Each row was made from one small tree. Brackets hold a mark, then the marks that hang from it, in the order of their numbers. Every link used is in the known rows. Write each row's tree.
Known rows
(z771 (z49 (z896 z53 z697)) z928): [-16   2   0   1   7   4   4   5  -7   2 -10  -2   0  -4  -8  -3   2 -11
  -6   5   4  15   6   8   6]
(z430 (z53 z896) (z825 z697)): [-15 -10 -15   8  12  -6   5   1 -21  12   2   5  -3   9   0   6   3   2
   2   8  -1   6  -2   5  -8]
(z562 (z430 (z53 (z896 z49 z697)) z825)): [-11   0 -14   1  13  -7   2   0 -19   6  -5   3  -1   0   9   7  -1   1
  -5   3   4   3  -6   7  -1]
(z369 (z49 (z896 z697))): [-12   9  -5  -3   5   5  -3   5  -1   1   3   9   0  -1  -2  -3  -1   5
  -5  10   1  13  -1  -2  -2]
(z430 (z53 (z896 z49 z697)) z825): [-15  -5 -11   7  18  -4   5   5 -21  16  -4   5  -4   4   2   6   4   7
   2   8   1   4  -1   4  -7]
(z896 z49 z53 z697): [-11  -3  -1   6  13  -3   1  12  -9  13 -18   3  -4  -3  -3   0  -9   3
  -3  -9   4  12  -4   1  -2]
(z704 z825): [-2 -1  1 -1  1  0 -1  1 -2  8  2 -1  2  3 -8  2  9  3  1 -3 10 -2  2 -1
  4]
(z825 z430 z697): [ -8 -13  -4  -3   6 -10  -9   0 -12  -5   2   3   1   4   3   5   1  -7
  -6 -12  -3   9  -7   7  -2]
(z430 z53 (z825 z697)): [-10  -6 -12   9  14  -4   4   0 -19  10   1   2  -6   6  -2   7   0   1
   4   6  -2   4  -2   6  -7]
(z154 z977): [ 3  9  1  0 -1 -5  3  1 -4  0 -2  0  2 -2  1 -8  1 -6 -3 -1  0  0  4  4
  3]
(z562 (z430 (z53 z896) z825)): [ -8   0 -17   0   8  -7   3  -3 -16   5  -2   0  -2   1   8   8   0   0
  -3   5   2   1  -5   5   0]
(z562 (z430 (z53 (z896 z49 z697)))): [-10   2 -14  -1   4  -7   3   1 -13   0  -4   2   1  -2   8   2  -4  -2
  -9  -1   2   5 -11   5   1]
(z430 (z825 z697)): [ -6  -5  -2   3  12  -3  -2  -2 -13   6   1   4  -2   5   1   7   1   1
   5   0   3   1   4   7  -5]
(z825 (z430 z53) z697): [-10 -14 -11   1   8 -10  -5   2 -16  -2   2   2  -2   5   1   5   0  -7
  -6  -8  -6  12 -11   8  -3]
(z562 z430): [-1  4 -6 -5  0 -5 -1 -3 -5 -5 -2 -2  1 -3  8  3 -5 -4 -6 -3  3  0 -5  4
  4]
(z154 z825 (z896 z49 z53 z697) (z977 z656)): [-10   7   6  -8  16  -5   4  17 -35  21 -24   0  14  -1  -7 -21  -1   6
 -11  -3   0   6   8   4  11]
(z154 (z825 z430) (z896 z53 z697) z977): [ -9   5   2 -14  15  -7   1   7 -37  20 -18  -2   9   3  -1 -14   1  11
 -14   1  -3   7   5   6   8]
(z154 (z825 (z430 (z53 (z896 z49))) z697) (z977 z656)): [ -7  -4  -3  -4  13 -13  -1  13 -28   9  -7   2  13   5  -4 -16   8  -8
 -10  -7  -3   5   5   7   9]
(z771 (z49 z896) z928): [-13   3   2  -2   2   5   3   3  -2  -3  -6  -2   3  -5  -6  -3   5 -13
  -5   7   3  11   8  11   4]
(z771 (z49 (z896 z53))): [-8 -3 -3  0 -1  6  4  6 -5  9 -4 -3 -4 -6 -1  3  3 -3  0  8 -3 13  5  5
  4]
(z369 (z49 (z896 z53))): [-11   6 -11   1   1   4   0   6   2   5  -1   4  -3  -3  -5  -1  -2   2
  -3  12   2  15   1  -3  -2]
(z49 z896): [-8  1 -6 -5 -1  3 -1 -2 -6  6  2  1  5  4 -4  1  2 -4 -3 12  2  4 -5  5
  3]

Which tree is each row?
[ -8 -11 -10  -1   9  -7  -3   2 -15   3   1   1  -2   4   3   4   6   0
  -7  -1  -4   8  -8   1  -1] | (z825 (z430 (z53 (z896 z697))))
[-15  -3   0  -1   6  -4  -1   7  -7   5  -5   8   6   2   3  -2   2   2
  -5  -3   3   6  -3   1  -3] | (z53 (z896 z49 z697))
[-15   0  -2 -11  13 -12   1  12 -36  20 -24   0  11   1  -1 -14  -1   3
 -12  -6  -3  12   6  15   2] | (z154 (z825 z430 z697) (z896 z49 z53) z977)
[-18 -10 -14   9  14  -6   5   5 -21  13  -3   6  -2   6   1   6   3   1
   3   5   0   7  -1   8 -10] | (z430 (z53 (z896 z49)) (z825 z697))
[ -4   2 -14   1  10  -5   3  -3 -16   4  -3  -1  -5  -1   7   8  -2   0
  -2   4   2   0  -4   6   0] | (z562 (z430 z53 z825))
[-13   8   6 -11   8  -7   4   9 -30  14 -18   4  16   1  -1 -19  -2   4
 -10  -2  -3   5   8  15   1] | (z154 (z825 z697) (z896 z49) z977)
[ -7  -1   4 -14  11 -10  -3   8 -37   9 -10   0  18   4  -4 -17   6   0
 -14  -5  -4   4   7   8  11] | (z154 (z825 z430 z697) z896 (z977 z656))
[-12  -2   0 -10  15 -11   0  16 -40  13 -17   2  17   1  -4 -17   4  -2
 -12  -5  -6   7   5  12   7] | (z154 (z825 (z430 z53) z697) (z896 z49) (z977 z656))
[ -6   7   5 -10  13  -4   4  11 -36  19 -17  -2  14   2  -9 -20   0   8
 -12   1  -1   4   7  -1  14] | (z154 z825 (z896 z53 z697) (z977 z656))
[-10   3   3 -16  10 -10  -1   4 -35  11 -11   1  14   5   1 -14   3   4
 -13  -2  -5   6   6  13   5] | (z154 (z825 z430 z697) z896 z977)
[-13  -1  -7  -2   6   2   0   0 -11  13  -4   1   1   5  -8   1  -3   0
  -5   9   3  11  -9   1   4] | (z49 (z896 z53 z697))
[ -3   0  -2  -6  13 -10   1  13 -24  12  -8  -1  11   2  -3 -15  11  -5
  -8  -2  -3   1   9   4  11] | (z154 (z825 (z430 (z53 (z896 z49)))) (z977 z656))
[ -8  -8  -5  -2   9  -5  -3   3 -13  10   3   1   1   5  -5   5  13   4
  -4  -4   7   4  -5   0   4] | (z704 (z825 (z430 (z53 (z896 z697)))))
[-15   6   1  -8   9  -8   6  12 -32  21 -24   1  12   1  -4 -18  -5   4
 -10  -2  -2  10   7  13   1] | (z154 (z825 z697) (z896 z49 z53) z977)
[-13  -4  -1 -10  14 -12  -1  16 -38  17 -22  -1  15   1  -6 -17   2  -3
 -12  -8  -2  10   7  10   9] | (z154 (z825 z430 z697) (z896 z49 z53) (z977 z656))
[-14 -12  -8   0   7  -8  -4   5 -14   8   1   3   3   6  -6   5  11  -2
  -4  -9   7   9  -6   6   0] | (z704 (z825 (z430 (z53 (z896 z49))) z697))
[ -9   0 -15   0  11  -6   3  -3 -19   5  -2   2  -2   2   8   7  -1   2
  -5   5   3   2  -6   5   0] | (z562 (z430 (z53 (z896 z697)) z825))
[-11   5   6 -10  10  -7   2  15 -32  11 -17   3  19   0  -5 -21   1  -1
 -10  -4  -3   3   9  10   7] | (z154 (z825 z697) (z896 z49) (z977 z656))
